Each row comes from the steps of one path. Every step used is in the known rows, and no mark comes twice. Write the path behind each row, first mark first.
In the rows, 128 means zero.
Known rows:
b -> s: [131 133  79 137 142 142  98  59 155 130 124 178 153  83 164 123 173 109]
z -> j -> f -> s -> l: [112 147 126 130 157 127 175 194 123 107 128 113  80 183 144 160 110  77]
z -> j -> f: [ 51 120 159 161 131 118 132 168 116 119 168  90 181 166  99 148 127 126]
l -> s -> b: [189 150 135 150 198 101 148 156  99 137 139 158  71  74 130 109 163 144]
b -> j: [123 130 109 115  73 118  75  42  79 118 136 152 134 157 127 135 134 140]
s -> b -> j: [138 150 117 121 101 121 108  52  58 118 129 140  78 111 125 121 100 154]
l -> s: [184 118 118 140 176  87 107 150 138 145 147 183 144 141 141 116 232 115]
z -> j -> x: [124 154 129 117  94 151 148 186 131 136 154  55 206 166 109 185 148 159]
f -> s -> l -> j: [192 112 131 110  88 138 156 131 132 156 121 175 114 179 156 129 158 110]
f -> j: [104 131 138  99  94 129  85  98 108 143  78 138 137 126 111 150  43 127]
f -> s -> b: [157 158 129 144 143 126 148 151  95 127  95 146  70  80 134 130  64 120]
f -> s: [137 128 110 130  98 123 107 143 134 132  84 166 143 148 145 147  93  81]
f -> s -> l -> j -> b: [181 133 150 112 133 123 133 185 102 114 150 120 122 117 134 122 193 144]
j -> f -> s -> b: [118 145 139 152 158 127 156 170 121 125 104 127  77  83 121 119  59 116]
s -> l -> j: [187 117 143 117  96 134 145 120 120 150 155 172 125 174 140 134 190 140]
b -> s -> f -> j -> x: [ 96 112 105 100 110 175 130 118 184 161  95  97 142 122 104 148  84 149]
b -> j -> z: [136 121 143 121  89 116 121  70 151 106 168  85 204 174 125 121 158 164]
l -> s -> b -> j: [165 139 110 120 132 108 118  67  72 130 125 152  68 114 139 102 136 139]
b -> j -> f: [ 45 105 138 142 115 119  94 103 139 114 159 118 154 158  97 120 131 132]
f -> j -> x: [105 140 128  87  91 159 118 161 174 148 106  73 182 135  95 167  90 157]

Which path is each row?
[186 109 159 118 100 129 177 132 188 133 158 101 191 188 145 117 176 143]  f -> s -> l -> j -> z
[115  94 141 124 121 140 140  66 181 137 117 100 168 139 123 113  90 148]  b -> s -> f -> j -> z
[ 82 110 126 142 119 125 117 170 169 129  99 140 151 153 127 132  84  75]  j -> f -> s
[ 84 116 127 142 111 126 136 177 138 132  94 118 154 167 136 141  69  69]  z -> j -> f -> s
[143 144 105 116  93 126 118  63  69 124  94 143  67 117 142 117  68 123]  f -> s -> b -> j
[119 146 156 104 137 117  83 162  85 104 120  93 138  79 102 137 111 156]  f -> j -> b
[158 124  97 123 142 145 108  87 146 131 131 154 155  57 165  97 207 129]  l -> j -> b -> s
[127 111 146 118 167 114  99 151  89 121 117 121  96  88 103 117 127 149]  l -> s -> f -> j -> b
[119 149 141 152 152 128 170 175 100 127 101 112  79  95 127 125  48 111]  z -> j -> f -> s -> b
[ 74 112 139 145 155 111 124 121 134 123 153 117 108 128 105  96 132 132]  l -> s -> b -> j -> f
[111 142 124 131 163 124 162 189 145 105 130 128  78 173 138 153 120  83]  j -> f -> s -> l
[ 91  96 161 143 131 128 145 159 168 137 175 130 148 170 105 118 172 133]  s -> l -> j -> f
[ 56 119 144 146 134 121 117 111 125 114 156 109 115 126  95 109 107 142]  s -> b -> j -> f
[136 132 143 146 140 133 163 162 126 141 100 136  80  89 127 108  67 120]  l -> j -> f -> s -> b
[149 156 113 122 149 123 153 170 120 107 120 147  72 169 150 164 125  87]  f -> s -> l
[135 143  92 132 167 136  97  99 139 109 137 142 147  48 157 113 197 125]  j -> b -> s
[166 128 143 125 130 109 151  87 145 115 160  85 159 143 133  97 160 164]  l -> s -> b -> j -> z
[114  89  98 167 162 142 126  67  98 133 138 170  84 100 132 118 157 134]  z -> j -> b -> s -> f
[155 119 133 105  71 160 136 159 185 163 153 105 211 157 109 148 186 173]  l -> j -> x
[123 140  93 110 157 144  96  88 136 119  99 133 133  41 156 110 140 117]  f -> j -> b -> s
